Each row was made from one walk, in order. Every step used is in the known rows, and no mark comes twice. Write each row's walk.
Known rows
fofo/tumip/gope/parud: [-10 -21  -6  21 -16  30  -8 -43  -6  -4  16  33  -1  -6  -8  -2  -9   4]
tumip/tisi/tulaz: [-40 -18   8  29 -12 -28  -1   0 -42  22 -23  19  -1 -57  29  20  14   1]
gope/parud/fofo: [ 27  -6   6  11  20   1   7 -28  16  13  29  16  -2  36  -1 -29  -6   9]
tisi/tulaz: [-43 -17  -1  19 -33 -15  -6 -11 -37   4 -10  16  -5 -19  11  13   4  -4]
molaf/tisi/tumip: [-12  22  -1 -18 -16   0  -1  11 -35 -15 -20 -15   9 -35  -2  29   2 -15]
fofo/tumip: [-37 -22 -14  14 -32  23 -17 -16 -33 -20  -7  20 -13 -39 -18  18   0  -7]
gope/molaf: [-11   5  -3  -2 -28   2   4 -13  11 -17  14 -11  -5   9  -7 -19   2  -9]
parud/gope/molaf: [-11   8  -3 -16 -10  -8  12  18  41 -15   8 -26  -6  25 -16 -30   2  -4]
molaf/tisi/tumip/gope/parud: [ 16  21   8 -11  -1   5   6 -15 -11   1   1  -2  22  -4   8   8  -8  -4]
gope/parud/fofo/tumip: [ 19 -16  -3  12  15  24  -6 -30   3   7  25  26 -11  26 -16  -7 -10   4]
fofo/parud/gope/molaf/tisi: [ 10   5   0 -43  30 -18  11  68  75 -15 -14 -56  -7  21 -21 -18   2   2]
parud/gope/molaf/tisi: [  1  13   4 -32   8 -17  13  38  44  -8  -4 -49   0  -1 -11 -22   6 -12]
parud/fofo/tumip: [ -1 -23 -12  21   4  15 -15 -16 -26  -4   7  24 -17  -6 -14   4   1   1]
molaf/tisi/tulaz: [-31 -12   5   5 -13 -22  -3   9 -33  12 -21  -7   0 -45  16  21   8 -11]
parud/gope/tumip/tisi/tulaz: [-13   6   4   3  -5  -8  -9  21  -3  28 -14  -2  -4 -18  20  24  11  -4]
parud/fofo/tumip/tisi/tulaz: [-11 -30   1  37  15 -13 -13   1 -48  33 -13  29 -14 -30  19  26  10   4]

Which walk is each row?
[ 41  13   4  10  16   8   7 -35 -11  11  26  22  11  58   8 -16 -11  12]	tisi/tumip/gope/parud/fofo
[ 22 -18   6  23  34  11  -1 -19  -2  24  12  25  -6  -9   2   1  -1   9]	gope/parud/fofo/tumip/tisi
[ 53  18  11  -4  36  -2   9 -15  -7  18  15  -1  18  31  12  -8  -7   5]	molaf/tisi/tumip/gope/parud/fofo
[  4  36   2 -34 -17   2   6  14  -5 -17  -4 -39  10   2  -4  13   0 -21]	gope/molaf/tisi/tumip
[  8   1   5   1  -4 -13   9  -6   9  -3   7 -23   6 -17  11 -21   8  -9]	tumip/gope/molaf/tisi
[-16   9  -6  13 -32   7  -4 -22 -43 -19  -6  21   9 -12   6  11   0   0]	tisi/tumip/gope
[ -5  14   0  -3 -13  -4  -1  -2 -40 -10 -17  -4  14 -36  11  19   3  -8]	molaf/tisi/tumip/gope
[ -4  -1   0  -8  17  -7 -12  53  29  22 -24 -12  -8   2  10  28   7   9]	fofo/parud/gope/tumip/tisi/tulaz
[  5  16   1   4 -21  17   5 -35 -15  -6  12  21  15  25   3   0 -12   4]	tisi/tumip/gope/parud
[ -1 -12   4  22 -10   4   5 -42   7   2  20  26   6   2   6 -24  -5   7]	tumip/gope/parud
[ 16  34  -3 -61  20  -6   9  76  56 -23 -22 -59   2  39 -24   6  -6  -3]	fofo/parud/gope/molaf/tisi/tumip
[ 36 -14   7  28  29  -2   8 -42  11  18  32  29   2  36  11 -41  -4  17]	tumip/gope/parud/fofo
[  8   6 -12 -25   4  19 -14  37  52 -14  -5 -16 -13  27 -23   5  -2   5]	fofo/parud/gope/tumip
[-20 -15  -9 -15  12 -10   0  47  42 -22 -20  -8 -12   4 -22 -10   0  15]	fofo/parud/gope
